Each row was made from one small tree. The marks that hang from a mark follow it in brackets, in the order of their numbers. Every link used is in the known rows. Write each row's tree.
Known rows
j874(j413 j501 j831 j839(j996(j573))): [ 1.43  4.11 -3.49  3.49  0.61 -0.74  3.90  2.73  0.88  0.88  1.97 -0.35
  3.51  2.49  0.33 -2.18 -0.51  2.30 -0.21  0.12]
j839(j874(j831) j996(j573)): [ 0.36 -2.49 -3.27  0.51  0.23  4.81  0.09  5.38 -3.04 -2.61 -1.82 -1.03
  2.63 -4.25 -4.42 -0.97 -0.78 -3.87 -0.39  1.64]
j874(j501): [-1.04  0.24  2.22 -2.08  0.62  0.39 -2.29 -2.05  0.20 -1.24  4.77  0.11
 -1.53  4.52  1.21 -0.12 -1.30  0.16 -0.40  2.00]
j996(j501 j573 j839(j874(j831))): [ 1.92  0.41  2.46 -1.87  1.59  2.31 -3.80  1.88  1.81  0.79 -1.10  3.00
  0.16 -3.58 -0.70  5.40  1.65 -1.81 -0.19 -5.37]
j573(j996(j501)): [-0.72 -0.83  2.98 -0.39  1.31 -0.35 -1.57 -1.81 -0.38 -1.29  1.84 -1.75
 -0.78  3.38 -2.32  1.12 -0.33 -1.36 -0.12  2.43]
j328(j831): [-2.63 -4.76 -0.88 -0.43  2.82 -2.09 -0.95 -1.45 -1.64 -1.78 -0.01 -1.49
 -2.69  1.31  1.50 -0.21 -2.10 -1.03  1.85  4.36]
j839(j874(j413 j501) j996): [-1.02  2.68 -0.14  0.13 -4.30  2.57  0.72  0.12 -0.36 -1.45  2.23 -0.72
  1.28 -0.85 -0.95 -2.59  1.48 -0.04  0.35  1.81]
j839(j874 j996(j501)): [-1.04 -0.11  1.97 -0.27 -2.60  3.58 -1.07  1.01 -0.57 -2.42  0.49 -0.04
  0.21 -2.68 -2.53 -0.75  2.13 -3.04  0.24 -0.27]
j996(j573 j839(j874(j413))): [ 0.45 -0.89  0.93 -2.83 -0.91 -0.13 -3.97 -0.53  0.94  0.70 -0.86  2.27
  0.87 -4.05 -0.48  4.01  1.24 -1.31 -1.38 -1.71]
j328(j413 j831(j874(j839(j996(j501 j573))))): [-2.56 -4.39  0.34 -0.84  1.81 -1.05  2.70  2.09 -2.00 -0.56 -9.00  0.55
 -3.92 -1.89  4.62 -0.82  0.23  0.49  1.27 -0.06]
j831(j874(j413 j839)): [ 0.71 -0.62  0.03  0.19 -0.06 -5.51  0.95 -4.99 -0.36  2.49  1.38 -1.76
 -1.40  4.37  2.29 -2.20 -2.15  3.94 -3.10  0.53]
j996(j501 j573 j839(j874(j413 j831))): [ 2.37  2.72  1.60 -0.43  0.30  0.21 -2.83  0.84  2.27  1.37 -0.12  2.65
  0.97 -3.21  0.18  5.07  2.57  0.51 -0.05 -5.41]
j874(j831): [ 0.66 -2.35 -2.64  1.21  2.74 -1.49  0.34 -0.08 -1.92 -1.35  3.77 -2.37
  0.13  3.79 -1.00 -0.91 -3.47  0.13  0.49  2.81]
j839(j874(j413 j501 j831) j996(j573)): [ 0.93  3.09 -2.71  1.11 -1.53  4.11  1.26  4.09 -1.23 -0.85  0.65 -0.50
  2.95 -2.25 -1.95 -1.41  0.82  0.08  0.25  0.67]
j573(j996(j501 j839(j874(j413 j831)))): [ 1.18  1.53  1.04  0.91 -0.77 -0.75  0.50 -1.59  1.56  1.17  0.34 -0.56
  1.14  0.05 -2.29  1.96  1.14  0.28  1.45 -0.92]
j831(j874(j413 j501 j839(j996(j573)))): [ 1.26  1.68  0.58  0.31 -0.01 -1.31  0.49 -1.47 -0.16  2.20 -0.65  0.29
 -1.09  2.48  1.41 -1.85 -0.66  2.29 -3.31 -0.18]
j874(j413 j501 j839(j996(j573))): [-0.13  3.62 -0.32  1.11 -1.24 -0.62  1.45  0.60  1.41  0.35  1.62  0.77
  2.37  1.58  1.06 -1.28  0.87  0.76 -1.47  0.13]
j573(j996(j501 j839)): [ 0.36 -1.26  3.81 -0.73  1.50 -1.36 -2.65 -3.24  1.40  0.34  0.27  0.32
 -1.78  1.98 -2.14  3.47  0.27 -2.34  0.48  0.21]
j328(j413 j831): [-4.85 -6.09 -1.35 -1.72  1.27 -2.17  2.00  0.54 -2.63 -3.34 -3.64 -1.25
 -2.91  0.22  4.37 -1.26 -1.53  0.31  3.97  4.43]
j996(j573 j839(j874(j413 j501))): [ 0.53  1.84  2.48 -3.66 -1.22  1.43 -4.17 -0.56  2.13  1.11  0.24  3.39
  0.52 -2.84  0.89  3.87  1.80 -0.33 -1.09 -2.57]

Write each row's tree
[ 2.04  3.36 -2.91  4.85  0.84 -2.21  3.37  2.56  0.96  0.79  0.86 -0.66
  3.38  0.97 -0.52 -0.85  0.62  1.40 -0.23 -1.83]
j874(j413 j831 j839(j996(j501 j573)))
[ 0.96  2.57 -0.37 -0.60 -1.17 -0.55  0.12 -1.56  2.02  1.50  2.46  1.12
  0.74  0.35  0.97  0.80  0.21  2.00  1.37 -1.74]
j996(j839(j874(j413 j501 j831)))
[-1.18 -2.88 -1.42  1.07  1.84 -6.16  1.86 -3.89 -0.69  1.98 -1.74 -1.99
 -3.17  2.61  4.11 -2.02 -2.40  3.53 -0.29  2.09]
j328(j831(j874(j413 j839)))
[ 1.57  2.27 -0.06 -1.68  0.01  1.40 -2.05  0.95  1.56  1.55  0.58  2.49
  1.41 -1.88  0.43  3.13  0.74  0.60 -0.12 -2.88]
j996(j573 j839(j874(j413 j501 j831)))
[ 0.62  1.24 -0.44  0.07 -0.91  0.31  1.26 -1.24  0.90  1.38  0.89 -0.58
  1.52  1.11 -2.06  0.56 -0.40  0.61  1.48  1.41]
j573(j996(j839(j874(j413 j501 j831))))
[-1.00 -0.27  0.09  0.06  1.50 -4.33  1.84 -3.85  0.43  2.30 -0.60 -0.59
 -3.46  4.02  5.44 -2.03 -1.65  4.68  0.00  1.25]
j328(j831(j874(j413 j501 j839)))
[ 0.87  1.08 -5.58  5.49 -0.14 -4.00  5.72  0.62 -0.26  0.39  2.14 -3.07
  3.32  2.77 -0.79 -4.07 -1.83  1.73  0.37  1.93]
j874(j413 j831 j839(j996))
[ 0.27  0.54 -2.83  0.97 -1.53 -0.67  1.50 -0.10 -1.06 -0.47  3.42 -2.47
  2.67  0.57 -0.58 -1.71 -1.00  2.45  0.55  1.49]
j839(j874(j413 j831))
[-0.01 -0.65  0.48 -1.35  0.26  2.10  0.30 -0.21  0.62  0.32 -0.25 -0.07
  0.62  0.72 -2.63  0.79 -1.15 -1.41  1.35  1.51]
j573(j996(j839(j874(j501 j831))))
[-3.80 -3.86 -0.63 -1.06  0.62 -1.09  4.55  0.55 -1.86 -0.78 -6.76 -0.26
 -4.15  1.12  5.42 -3.89 -1.33  1.76  2.40  2.36]
j328(j413 j831(j874(j501 j839(j996))))
[ 0.78  0.90 -1.82  4.05  1.44 -1.07  3.67  1.65  0.72 -0.29  1.32 -1.04
  1.72  2.32 -1.01 -2.25 -0.72 -0.49  0.61 -0.80]
j874(j831 j839(j996(j501)))
[-1.66 -2.72 -0.07  0.36  2.06 -1.13  1.88 -1.45 -0.80  0.94 -3.25 -0.40
 -4.20  2.30  2.74 -2.82 -2.15  0.52  0.35  1.96]
j328(j831(j874(j501 j839(j996))))
[ 0.35  0.63 -1.49 -0.43 -0.04  6.57 -0.05  5.47 -1.78 -1.95 -0.61  0.44
  2.05 -2.72 -2.76 -1.05 -0.13 -2.52  0.10  0.82]
j839(j874(j501 j831) j996(j573))
[ 0.99  0.12 -0.49  0.78  0.23  5.09 -0.70  5.23 -1.39 -2.05 -1.22  0.20
  1.81 -4.03 -3.50  0.56  1.35 -2.94  0.04 -1.39]
j839(j874(j831) j996(j501 j573))
[-0.36  0.66 -1.96  0.47 -1.37  4.95  1.80  3.07 -1.54 -2.01  1.33 -0.98
  1.43 -0.48 -2.44 -3.06 -0.56 -1.49  1.37  1.59]
j839(j874(j501 j831) j996)
[-0.34  0.34  4.57 -2.76 -1.27  0.55 -3.99 -2.35  2.67  0.19  0.88  2.68
 -1.45 -1.92  0.36  3.97  2.18 -1.72  0.09 -4.16]
j996(j501 j839(j874))
[ 0.50  2.46  3.70 -1.38 -2.42 -1.50 -2.85 -3.39  3.14  1.25  1.99  2.05
 -0.61 -1.40  1.08  3.48  2.99  0.63  0.41 -4.23]
j996(j501 j839(j874(j413)))
[ 0.50 -0.87  1.82  0.25  1.29  2.00 -3.23  1.83 -1.16 -2.37 -0.04  0.30
 -0.85 -1.28 -2.53  1.98  1.35 -3.76 -1.14  0.10]
j839(j996(j501 j573))
[-0.34 -0.35  2.26 -1.34 -1.40  5.24 -3.02  3.42 -1.04 -2.38 -1.51  1.23
  0.86 -4.94 -2.80  1.26  2.48 -4.21 -1.00 -1.30]
j839(j874 j996(j501 j573))
[ 0.17  2.11  1.31  0.15 -2.53  2.87 -1.90  2.15 -0.37 -1.31 -0.36  0.29
  1.80 -4.45 -2.04  0.94  3.57 -1.35 -0.86 -1.24]
j839(j874(j413) j996(j501 j573))
[ 0.38 -2.24 -1.01 -1.08  0.15  0.03 -1.02 -0.54  0.44  0.29  0.34  0.49
  0.30 -1.32 -1.27  1.36 -1.20 -1.55  0.80 -0.94]
j996(j839(j874(j831)))
[ 1.39  1.23  0.83  2.37 -0.65 -4.21  1.56 -3.45  0.21  2.16  0.30 -1.32
 -1.71  3.02  0.98 -2.14  0.04  2.56 -2.40 -1.10]
j831(j874(j413 j839(j996(j501))))
[ 0.75  2.29  1.41 -0.53 -0.48 -3.91  0.79 -4.95  1.05  2.99  2.72 -0.46
 -1.68  5.91  3.97 -1.89 -1.29  5.12 -2.82 -0.41]
j831(j874(j413 j501 j839))
[ 0.12 -3.04  1.98 -4.31  0.26  2.09 -5.11  0.46  0.45 -0.12 -1.96  2.78
  0.17 -4.59 -1.21  4.24  0.41 -3.79 -1.58 -1.60]
j996(j573 j839(j874))
[-1.13 -3.27 -2.57  2.63  1.20 -4.71  2.98 -2.65 -1.52  1.51 -3.27 -2.31
 -2.98  1.22  2.24 -3.19 -1.79  1.90  0.13  2.84]
j328(j831(j874(j413 j839(j996))))
